What can hang from each mark
Q659: Q43 Q446
Q772: Q36
Q43: Q659 Q772 Q876
Q580: Q135 Q772
Q36: Q135 Q876
Q876: Q36 Q43 Q446 Q538
Q446: Q659 Q876
Q805: Q446 Q538

Each row was made from one small tree. The marks that hang from a mark follow it in brackets, in the order of their numbers. Every link used is in the known rows. Write each row's tree.
Known rows
Q805{Q446{Q876} Q538}: [ 20.2 -66.6  30.5   5.7  43.2  32.1   6.3  -4.8 -31.8 -15.9 -21.6  15.0
 -32.8  17.8 -13.3   8.9 -18.1 -23.1 -35.4 -36.2  -4.9  -3.9]
Q876{Q36{Q135} Q43{Q659 Q772} Q538}: [-13.9   7.6  31.2   0.2 -29.7 -40.1 -31.6  17.4  38.7 -53.5 -21.3 -10.2
  33.1   4.4  37.3   9.2   7.4  21.8  47.2  39.1  17.8  25.7]
Q43{Q659{Q446} Q772}: [ 27.5  24.4  -7.3  -7.9 -17.1  -5.8  39.7  12.3  33.5 -37.8 -15.7  14.6
  49.7 -21.7  13.4  14.6 -11.7  -1.2  -0.4 -40.0   8.1 -21.5]
Q659{Q43{Q876{Q446}}}: [  4.8 -33.1  15.1  16.8  10.7   4.0   6.1  -7.5  -9.9  29.0   4.1   0.9
 -27.5 -17.2  21.8   6.7 -44.3 -22.3 -20.5 -37.4  -9.8  -2.3]
Q876{Q36{Q135} Q446{Q659{Q43{Q772}}} Q538}: [-17.0   9.9  44.6   7.6 -23.1 -18.2 -38.7  12.8  16.1  14.2  -7.0  -5.4
 -26.4  31.7  51.8  -3.3  10.7   8.9   9.1  58.0  19.0  28.5]
Q772{Q36}: [ 14.5  16.7 -19.4   2.5  -7.2  23.2  -3.5  10.8 -54.3  20.4  31.3  10.5
  20.6  -5.2  -1.9 -41.1  26.3  -6.7 -29.3 -26.0 -12.4   8.0]
Q772{Q36{Q876{Q43 Q538}}}: [  6.6  -9.3   3.7 -13.5  -9.3 -10.0  -1.4  15.7 -34.4  29.0  13.1  -9.5
   8.4  -1.5 -47.8  -6.4  11.6  -5.6  -7.6  17.4   6.5  12.1]
Q772{Q36{Q876}}: [ 18.2   4.9 -31.4  -0.8  11.5  -0.4  15.0   0.3 -39.9  14.8  16.4  12.6
  20.4  -9.0 -30.3 -12.8  11.0  -4.2 -12.9 -22.6  -7.1  -4.8]
Q43{Q772}: [  5.4 -16.4  -9.6  10.8 -18.0  20.1  30.5  -1.2 -10.5 -33.7  35.2   9.4
  36.2 -15.2  26.3   1.3 -16.8  -3.8 -10.6 -61.5   3.3   0.2]
Q43{Q659{Q446} Q772 Q876{Q36{Q135} Q538}}: [ 17.8   4.7  -6.4 -25.2  11.5 -63.1   8.6  18.8  53.3 -50.3 -58.9  17.1
  48.1  -5.6   8.7  43.5 -12.0  -3.6  51.6   6.1   5.2  -5.5]
Q446{Q659 Q876{Q36 Q43}}: [-15.9  22.9 -14.9   0.9  21.2  18.7   0.0 -24.7  11.1  -3.6  15.7 -19.7
 -24.1   0.4 -11.2 -29.0  22.7  36.5  18.5  29.0 -12.1 -17.5]
Q36{Q876{Q43{Q659} Q446 Q538}}: [  9.6  -3.1  55.3 -22.1 -24.9 -13.8 -11.9  16.8  11.8   5.9 -23.7 -29.3
 -16.3 -23.8 -19.3  24.2  -6.7  -3.1  -2.6  15.1   8.3  -1.0]
Q446{Q659}: [ -6.4  38.7  -8.9   5.2  -8.3  52.9   7.8 -23.7 -32.4  -0.6  44.3 -18.3
  12.8 -15.1  -3.5 -40.1  24.5   5.4 -26.6 -13.3  -1.8 -12.7]
Q446{Q659 Q876{Q43{Q772{Q36}} Q538}}: [  2.6  28.0 -32.1 -21.6   1.8  19.9  37.3  -3.2  -4.7   5.5   6.9 -15.3
  -4.8  22.0 -18.3   3.2   8.5   3.8  -1.8  52.8  13.0 -19.4]
Q772{Q36{Q876{Q446}}}: [ 27.5  -3.4  -9.2  -6.2  -4.5  -7.3   1.2  18.0 -29.3  34.6   5.1   7.1
  -8.6 -10.7 -10.3  -8.3   9.1  -5.9 -17.6 -14.5 -11.9  -3.6]
Q876{Q36 Q43{Q772} Q446{Q659} Q538}: [ -6.1  -2.7  49.4 -17.9 -66.5  -6.3 -33.4  32.2  28.8  22.9  12.6 -40.3
 -26.5   7.1  24.0 -22.7  28.1  21.5   5.1  49.7  13.5   6.9]
Q446{Q876{Q36}}: [ -4.2  -2.9  -7.7  -1.3  43.5  12.3  -2.9 -11.1 -20.2 -16.8   6.8  19.4
 -10.6  -0.1  -3.3  -9.7  14.3  16.0   4.2 -37.5 -23.6   5.9]
Q805{Q446{Q659 Q876}}: [ -2.0   4.0 -13.9   3.4  20.2  41.8  19.5 -27.5  -2.5  -3.9  12.9  -6.7
 -32.9  -7.3  -3.1 -18.4  -1.0   2.4 -19.0  -5.1 -14.3 -31.8]
Q659{Q43{Q772{Q36{Q135}} Q876{Q538}} Q446}: [ 13.8 -30.1 -16.9   3.5  17.4 -52.0  36.0  19.3  14.2  18.7 -26.2  32.0
  21.2  19.8  -2.2  41.1 -48.3 -30.6  14.8  13.2  18.5  13.4]
Q580{Q135 Q772}: [-43.9 -11.9 -22.1  33.7 -48.0  54.4 -47.3 -36.1 -16.6   7.8  58.2 -18.0
  21.8 -22.4   9.1 -26.1   9.1 -22.5 -31.8 -73.4  -3.4  -1.3]
Q876{Q36 Q43{Q659}}: [ -5.0  22.2  22.4   5.7 -23.2  -6.2 -36.7   3.5  19.0 -18.3   2.0 -19.0
  13.5 -22.9  13.3 -39.9  27.1  31.8  17.3   0.4  -8.5  -0.4]
Q580{Q772}: [-12.9  -1.0   7.7  26.6 -24.7  52.0 -13.4 -26.8 -26.1  -1.7  44.2  -7.8
  25.3 -16.7   7.5 -30.2  11.1 -12.3 -35.9 -59.6  -8.7   6.2]
Q659{Q43 Q446{Q876}}: [  0.7 -16.4   9.1  13.6  48.4   2.3  36.6 -10.0  -0.3  21.1  -7.6  31.7
 -22.0   5.9 -21.7  19.3 -37.8  -8.1 -14.3 -30.3  -2.0   7.4]

Write each row's tree
[ -3.3 -19.9  13.4 -22.2  13.7  -3.1 -23.3   4.8 -33.3   1.3   6.1  -3.6
   9.7  -9.1 -22.3  -8.3  16.1 -11.1   0.2 -29.2 -13.8  14.0]
Q43{Q876{Q36 Q538}}
[ 12.1  12.7  19.7 -20.9 -68.4   7.6  -4.9  37.7   2.8  42.7  15.6 -36.3
 -17.4   9.3  16.3 -18.7  18.4  -1.2 -18.1  60.0  17.8  -3.3]
Q876{Q43{Q772{Q36}} Q446{Q659} Q538}
[-27.2 -22.6  28.8   0.3  29.6 -19.5 -28.6   2.1  -3.0 -24.9  -8.0   1.3
 -18.8  13.9  -1.5  12.4   3.2  18.5  36.4  27.3  -5.4  40.4]
Q446{Q876{Q36{Q135} Q43 Q538}}
[ -2.1  35.1 -65.1  24.5  45.0   7.1  52.1 -34.2   6.1 -11.7  -3.7  22.3
  -2.0  32.3  28.3  15.2 -25.1   4.9  10.6  38.9  10.5 -20.1]
Q446{Q659{Q43{Q772{Q36{Q135}}}} Q876}
[ -1.5 -13.5  32.9 -11.8   3.6  11.8  -2.6   1.4  11.8 -12.8 -21.1 -14.8
 -30.3 -10.1  -8.8   7.5 -12.1  -5.6  -8.8   8.5  -5.5  -9.3]
Q805{Q446{Q876{Q43{Q659} Q538}}}
[-16.6  16.6  23.2  -8.8  30.7 -22.7 -28.8  -1.5  15.3 -40.9 -36.6  -0.8
  -6.5   8.5   4.9  16.9  10.6  21.0  40.0  40.7  -4.0  21.2]
Q446{Q876{Q36{Q135} Q43{Q659} Q538}}
[-17.1 -17.9  32.0 -15.1  19.4   1.1 -21.1   5.9 -14.3  -1.1   2.2  -5.4
 -23.9   7.9 -23.6  -2.7  15.2  14.7  10.0   7.3  -8.2  24.8]
Q446{Q876{Q36 Q43 Q538}}
[ 46.5  31.9 -45.4 -17.4  -3.1 -36.5  53.6  16.8  33.9 -16.9 -35.3  24.5
  52.4 -10.3 -16.7  23.4  -6.5  -1.1  10.6 -11.4   8.9 -36.3]
Q43{Q659{Q446} Q772{Q36{Q876}}}
[-29.6   6.1 -50.1  26.4 -50.5  44.0 -49.8 -21.4 -29.3  34.6  51.4 -10.7
  24.5  -8.1   4.3 -42.8  28.9 -24.3 -36.2 -47.3  -6.7  -4.3]
Q580{Q135 Q772{Q36}}
[ 11.3  10.7  45.2   1.4 -43.0   8.2 -22.0  18.6  18.4   1.8  -4.5 -29.3
 -15.7 -36.8  34.0 -15.9  -2.0   7.9  -9.3  -2.5  -7.4  -5.7]
Q876{Q43{Q659} Q446}
[ 32.2  16.3   1.7  -3.5 -57.9 -14.3   2.5  35.6  33.9   3.7 -13.7 -15.7
   3.8 -18.5  50.4  -9.6  -3.6   6.9   0.2  15.0   0.7 -20.1]
Q876{Q43{Q659 Q772{Q36}} Q446}
[-19.1  -5.3  16.8  -7.1  47.7  -7.1 -23.7  -2.8 -25.8 -29.1 -11.2  20.9
  -9.1  19.1  -0.2  15.2  14.7   7.3  20.2   3.0 -10.7  38.7]
Q446{Q876{Q36{Q135} Q538}}
[-12.6  34.2 -24.6  15.6  48.7  44.7  36.5 -46.5 -17.1   8.3  13.8   2.6
 -26.3  11.5  -6.4  -3.2 -13.4   2.9 -21.5   4.5  -0.2 -21.2]
Q446{Q659{Q43} Q876}
[  1.1 -33.2  24.8 -20.7   7.4 -30.1  13.4  27.1  30.7  -2.3 -13.5  11.2
  -7.7  10.0 -27.6  21.2  -6.3  12.5  23.2   1.9   4.0  16.2]
Q659{Q446{Q876{Q36 Q43{Q772} Q538}}}
[-16.7 -16.9  35.9   5.7  53.7 -33.6  -7.4   4.5   5.4  13.3 -29.8  35.9
 -25.2  31.8 -15.2  25.7 -16.1   1.3  15.9  16.7   5.2  42.0]
Q659{Q43 Q446{Q876{Q36{Q135} Q538}}}
[  2.8   8.0 -21.1  -2.5  12.5  17.7  31.0 -10.2  -0.1  27.7  -7.3   5.7
 -34.0  34.9  -0.2  -1.3 -11.5 -14.1 -27.0  39.4  12.4 -24.6]
Q805{Q446{Q659{Q43{Q772{Q36}}} Q876{Q538}}}
[-32.2 -18.9 -49.8  29.6 -48.6  13.4 -37.3 -27.9   2.1  33.0  40.9 -23.9
  16.2 -15.6 -22.0 -19.3   5.8 -13.4  -7.4 -24.5   1.7 -14.7]
Q580{Q135 Q772{Q36{Q876{Q43}}}}
[ 41.1  44.7 -31.4 -38.7  14.5 -16.5  46.7  27.2  14.0 -11.4 -47.8  30.5
  31.0  13.3 -14.5  30.7   4.9 -11.5  -3.9   5.5   5.9 -21.8]
Q43{Q659{Q446{Q876{Q538}}} Q772{Q36}}
[-26.0  -4.7 -59.6  24.1 -34.0  23.4 -32.6 -30.5 -16.9  29.6  38.1  -8.4
  24.2 -10.5 -21.0 -17.6  14.7 -22.6 -20.2 -45.0  -2.7 -16.5]
Q580{Q135 Q772{Q36{Q876}}}
[ -1.9  19.4  -1.9  -2.9  25.6  -3.7  -7.2 -10.0  20.7 -29.2 -19.5  -2.4
  -8.2 -10.2   2.2  -8.3  10.5  30.0  24.5   0.9 -17.8 -11.3]
Q446{Q876{Q36 Q43{Q659}}}
[ 14.6  12.0  18.4  -9.4 -13.0 -43.1 -23.2  26.2   4.1   7.9 -36.3  -9.4
  -3.6  -2.5   2.3  18.9   2.6  -1.0  21.1  60.4   6.3  13.0]
Q772{Q36{Q135 Q876{Q43{Q659} Q446 Q538}}}
[ -3.6   2.4 -32.0  31.7   0.4   0.5  -8.0 -25.6 -15.7  -3.8  13.5   9.4
  33.7   0.1  -0.9  -5.3   4.7  -8.9   1.8  -9.4  -4.6   5.9]
Q580{Q772{Q36{Q135 Q876}}}
[ -7.7   5.1   9.9 -15.2  14.9  42.1   8.2 -15.6 -17.4   5.8   6.6 -12.8
 -35.6   4.8 -19.7  -9.5   8.6  -9.0 -28.9  12.1  -4.6 -17.1]
Q805{Q446{Q659 Q876{Q538}}}
[ -8.7  -8.9  21.9  10.5   0.0 -23.0  14.5  -9.4  17.8  -5.6 -13.8  -2.8
 -14.0  14.5  18.7  49.2 -36.2  -7.5  14.2  41.7  29.0   9.1]
Q36{Q135 Q876{Q446{Q659{Q43{Q772}}} Q538}}
[ -9.0 -28.3  17.1   7.3  41.5 -46.6  20.2   8.0  32.8  -8.6 -33.0  43.1
  -8.0  37.2   4.8  47.0 -35.5   1.8  29.0  10.8  16.3  31.3]
Q659{Q43{Q772} Q446{Q876{Q36{Q135} Q538}}}
[ 20.3 -18.7   1.5   0.2 -20.7 -18.4  -3.5  22.3  -8.7  38.5   7.4 -10.4
 -17.6 -15.8 -10.8 -11.3  -0.9   3.2  -3.0   8.0  -7.8  -2.3]
Q772{Q36{Q876{Q43 Q446}}}
[  9.9 -33.5 -33.9  -0.2   5.1 -18.4  20.6  -3.1  14.3 -34.7  10.2   9.7
  32.3 -17.8  19.0   5.1 -17.3   2.4  24.8 -55.6 -12.0 -15.7]
Q43{Q772 Q876{Q36}}
